Every row comes from one small tree of marks. The marks that hang from a mark follow it in brackets, in alphabetical order. Every link used is in the known rows. Which tree was each row made from?
Known rows:
Q{D{K P{Y}} E H{G} Z}: [0.28 -3.47 -1.24 -4.65 1.29 2.00 0.33 1.30 1.77 0.08 1.00 -0.57 -0.80 0.69 1.59 -0.30 1.40 -0.27 0.02 3.19 2.01]
P{H}: [0.97 -1.29 -1.39 -0.09 -1.49 0.24 0.39 0.48 1.40 -0.17 -0.22 -0.66 1.13 0.84 -0.49 0.48 0.47 0.01 0.06 -0.42 -0.58]
Q{D{K P} E H{G}}: [0.56 -2.82 -1.00 -3.61 -0.10 1.45 0.19 1.48 0.95 0.10 0.63 -0.63 -0.08 0.95 1.47 -0.09 1.40 -0.15 -0.14 3.40 1.41]
Q{D E H{K} Z}: [0.49 -2.48 -1.54 -3.53 0.52 1.61 0.38 1.61 0.56 -0.79 1.74 -0.67 -0.93 0.87 2.10 -0.30 0.83 -0.75 -0.36 0.91 1.76]
K{H{G{Y{Q{D}}}}}: [0.32 -1.97 -1.35 -1.24 -0.02 1.12 -0.01 0.61 0.95 0.75 0.27 -0.32 1.11 0.36 0.27 0.66 1.02 -0.10 -0.01 0.58 -0.25]
D{Q}: [0.72 -2.55 -1.06 0.62 -1.82 0.15 0.20 0.70 2.09 -0.15 -0.10 -0.95 0.78 0.51 0.36 0.63 0.73 -0.30 0.19 -1.14 -0.84]
D{K Q{H}}: [0.50 -3.03 -0.68 0.55 -1.62 0.38 0.20 0.57 3.28 -0.21 -0.73 -0.89 0.73 0.80 0.47 0.42 0.95 0.15 0.67 -0.14 0.22]
H{G{Y{Q{D E}}} K}: [0.44 -1.14 -1.32 -2.88 0.12 0.58 -0.20 1.81 -0.40 0.98 0.34 -0.35 0.82 0.34 0.57 0.70 0.85 -0.14 -1.08 -1.22 0.89]
K{H{G{Y}}}: [0.41 -1.65 -1.29 -0.32 -0.40 1.08 0.23 0.55 1.02 0.61 -0.28 -0.35 0.97 0.22 0.22 0.65 0.84 0.15 0.05 0.10 -0.34]
G{D}: [0.85 -1.43 -1.73 0.19 -0.62 -0.57 0.31 0.75 0.97 0.07 0.02 -0.69 0.28 0.49 0.65 0.43 0.83 -0.59 -0.04 0.13 -0.04]
G{D{K} Y}: [0.52 -1.82 -1.58 0.54 -0.57 -0.45 -0.11 0.83 1.27 1.17 -0.42 -0.37 0.70 0.50 0.66 0.64 1.11 -0.55 0.18 0.22 0.69]
E{Q{H{G}}}: [1.03 -1.83 -1.40 -0.67 -1.22 0.84 0.31 0.83 2.23 -1.03 -0.47 -0.67 0.84 0.44 1.13 0.40 1.03 -0.13 -0.18 -0.16 -0.12]
K{H}: [0.54 -1.83 -1.32 0.23 -0.69 0.70 0.38 0.33 1.33 0.13 -0.20 -0.60 1.08 0.51 0.16 0.36 0.63 -0.12 0.47 0.92 -0.84]
Y{K}: [0.50 -1.32 -1.75 -0.94 -0.61 -0.18 0.23 0.69 1.82 0.80 0.59 -0.74 0.81 0.49 0.37 0.12 0.59 -0.52 -0.32 0.85 -0.62]
Y{K{H} Q}: [0.42 -1.73 -1.61 -2.81 0.25 0.41 -0.32 0.22 2.59 0.93 0.94 -0.39 1.71 0.69 -0.68 0.42 0.87 -0.91 -0.10 2.24 -1.18]
E{Q}: [1.07 -2.08 -1.48 -0.13 -1.53 0.20 0.14 0.72 1.64 -0.39 -0.33 -0.78 1.35 0.47 1.05 0.40 0.97 -0.52 0.09 0.00 -0.86]
D{K P Q}: [0.38 -4.22 -0.57 -0.15 -1.50 0.22 0.16 0.38 2.66 1.01 -1.09 -1.00 1.55 0.60 -0.16 0.37 0.96 -0.09 0.92 2.66 -0.38]
D{K P{Y} Q{H Z}}: [0.22 -4.22 -0.77 -1.16 -0.08 1.22 0.34 0.34 4.32 0.12 -1.16 -0.87 0.55 0.52 -0.22 0.09 0.83 -0.07 0.98 3.02 0.85]
Y{K Q}: [0.44 -1.54 -1.74 -2.66 0.02 -0.22 -0.19 0.64 2.64 1.00 1.20 -0.61 1.48 0.72 -0.47 0.44 0.94 -0.90 -0.39 1.00 -1.25]
K{H{G{D Y}}}: [0.54 -1.61 -1.39 -0.47 -0.20 0.90 0.09 0.47 0.79 0.54 -0.37 -0.24 0.74 0.20 0.32 0.67 0.91 -0.09 0.01 0.54 0.09]
P{H Y}: [1.06 -0.43 -1.54 -0.79 -0.61 0.61 0.13 0.59 2.00 -0.44 -0.89 -0.50 0.84 0.75 -1.01 0.34 0.24 -0.07 -0.05 0.13 0.21]
E{Q{H{G{Y} K} Z}}: [0.74 -2.30 -1.51 -1.42 -0.38 1.22 0.34 0.92 2.08 -0.77 -0.24 -0.55 0.56 0.22 1.43 0.34 0.89 -0.25 -0.25 -0.58 0.69]

Write each row's tree:
[0.58 -1.66 -1.20 -1.49 -0.24 1.22 -0.02 0.68 1.04 0.60 0.02 -0.23 1.07 0.38 0.05 0.75 1.09 -0.09 -0.06 0.35 -0.49] | K{H{G{Y{Q{E}}}}}
[0.72 -2.01 -1.34 -2.82 0.20 1.56 0.78 1.28 2.04 -0.82 1.05 -0.57 -0.94 0.53 1.30 0.27 1.25 0.00 -0.36 -1.06 0.54] | Q{E H{G} Z}
[0.95 -1.29 -1.52 -2.78 -0.38 0.71 -0.15 0.57 1.26 0.44 0.29 -0.13 0.72 0.58 -0.40 0.74 0.98 -0.34 -0.56 -0.09 0.38] | P{H{G{D Y{K Q{E Z}}}}}
[0.65 -1.87 -1.69 -0.34 -0.90 0.01 -0.51 0.60 1.78 0.78 -0.02 -0.30 0.49 0.31 0.43 0.69 0.85 -1.19 -0.32 0.71 0.56] | G{D{Q} Y{K}}
[1.25 -2.56 -1.15 -1.38 -1.34 0.38 -0.12 0.44 1.23 -0.19 -0.61 -0.55 0.59 0.67 -0.17 0.53 0.86 -0.91 0.11 2.63 0.17] | G{D{P{H} Q{E}}}
[0.76 -1.42 -1.70 -2.83 0.51 0.82 -0.18 0.55 2.34 -0.17 0.40 -0.44 0.91 0.87 -0.97 0.36 0.62 -0.55 -0.04 0.63 0.29] | P{H Y{Q{D Z}}}
[0.35 -2.76 -1.70 -5.21 1.06 1.18 -0.56 0.47 1.78 0.98 2.34 -0.30 0.89 0.79 0.46 0.08 1.27 -1.47 -0.19 3.08 -0.33] | Y{K{H} Q{D E Z}}
[0.54 -1.39 -1.72 -1.78 0.81 0.28 0.13 0.93 2.82 0.16 0.33 -0.67 0.64 0.55 -0.46 0.43 0.82 -0.48 -0.01 -0.45 -0.43] | P{Y{Q{Z}}}
[0.27 -1.63 -1.85 -3.68 1.58 0.98 -0.33 0.59 2.45 0.68 0.88 -0.37 0.65 0.39 -0.21 0.12 0.81 -0.79 -0.27 1.93 0.33] | P{Y{K{H{G}} Q{D Z}}}
[0.06 -2.58 -1.99 -3.83 1.07 0.66 -0.04 0.65 3.14 0.43 2.31 -0.62 0.50 0.82 0.47 0.04 1.06 -1.10 -0.32 1.84 0.00] | Y{K Q{D H Z}}
[0.74 -2.67 -1.44 -1.26 0.10 0.66 0.20 0.57 2.34 -0.49 -0.73 -0.66 -0.05 0.34 0.09 0.23 0.57 -0.81 0.16 2.45 1.15] | G{D{P{Y} Q{H{K} Z}}}
[0.73 -3.11 -0.86 -3.32 0.04 2.02 0.20 1.04 2.58 -0.61 -0.74 -0.65 -0.16 0.35 -0.06 0.22 0.68 -0.39 -0.11 2.32 1.16] | D{P{Y} Q{E H{G K} Z}}
[0.33 -3.25 -0.96 -2.67 0.72 1.01 0.00 0.32 2.72 1.20 -0.89 -0.50 1.58 0.67 -0.79 0.12 1.08 -0.30 0.94 4.68 -0.03] | D{K{H} P{Y{Q{E Z}}}}
[0.82 -2.33 -1.64 -2.96 0.21 0.56 -0.37 0.80 1.26 0.89 0.18 -0.11 0.98 0.65 -0.53 0.76 1.07 -1.26 -0.19 2.28 0.55] | G{D{P{H{K}}} Y{Q{E Z}}}
[0.84 -2.42 -1.33 -2.35 -0.26 0.18 -0.56 0.66 1.64 1.32 -0.37 -0.11 1.48 0.87 -0.64 0.80 1.37 -0.99 0.16 2.99 0.47] | G{D{K P{H}} Y{Q{E}}}
[0.28 -3.16 -1.58 -6.13 1.37 1.47 -0.49 0.48 1.63 1.33 2.05 -0.26 0.95 0.60 0.20 0.13 1.36 -1.26 -0.32 4.27 -0.18] | Y{K{H{G}} Q{D{P} E Z}}
[0.75 -1.27 -1.50 -3.14 1.12 0.80 -0.04 1.06 2.86 -0.21 0.16 -0.41 0.06 0.65 -0.13 0.38 1.17 -0.44 -0.17 0.30 0.65] | P{Y{Q{E H{G{D{K}}} Z}}}
[0.70 -3.08 -1.14 -0.17 -1.17 0.23 -0.39 0.34 1.92 1.03 -1.18 -0.34 1.16 0.56 -0.35 0.74 0.97 -0.70 0.44 2.44 0.86] | G{D{K P{H} Q} Y}
[0.07 -2.73 -2.00 -3.77 0.96 0.15 -0.21 0.63 2.34 1.20 2.41 -0.66 0.93 0.66 0.45 0.14 1.11 -1.20 -0.30 1.56 -0.53] | Y{K Q{D Z}}
[0.63 -3.48 -1.46 -4.06 0.18 1.29 0.19 1.10 0.00 0.41 1.51 -0.67 0.10 0.80 1.20 -0.16 0.93 -0.92 -0.01 2.89 0.73] | Q{D{P{H{K}}} E Z}
[1.20 -0.54 -1.30 -3.07 0.08 1.13 -0.24 0.86 0.83 -0.57 -1.16 -0.19 0.20 0.39 -0.67 0.41 0.28 -0.14 -0.67 0.01 1.89] | P{H{G{D{Q{E Z}}} K} Y}
[0.35 -3.74 -1.28 -0.22 -0.48 0.21 -0.16 0.45 2.15 1.24 -0.61 -0.47 0.72 0.32 0.33 0.64 1.14 -0.79 0.56 1.93 0.78] | G{D{K P Q{Z}} Y}
[0.37 -1.00 -1.36 -1.96 0.07 0.32 0.01 1.61 0.20 1.00 -0.10 -0.40 1.03 0.21 0.16 0.82 0.70 0.09 -0.96 -1.76 0.57] | H{G{Y{Q}} K}
[0.71 -1.60 -1.30 -1.65 -0.05 1.05 -0.15 0.58 0.84 0.53 -0.07 -0.12 0.85 0.35 0.15 0.76 1.14 -0.32 -0.09 0.82 -0.05] | K{H{G{D Y{Q{E}}}}}
[0.53 -0.63 -1.67 -1.68 0.45 0.74 -0.03 0.63 2.10 0.37 -0.41 -0.43 0.58 0.28 -0.28 0.11 0.44 -0.31 -0.28 1.43 0.29] | P{Y{K{H{G}}}}
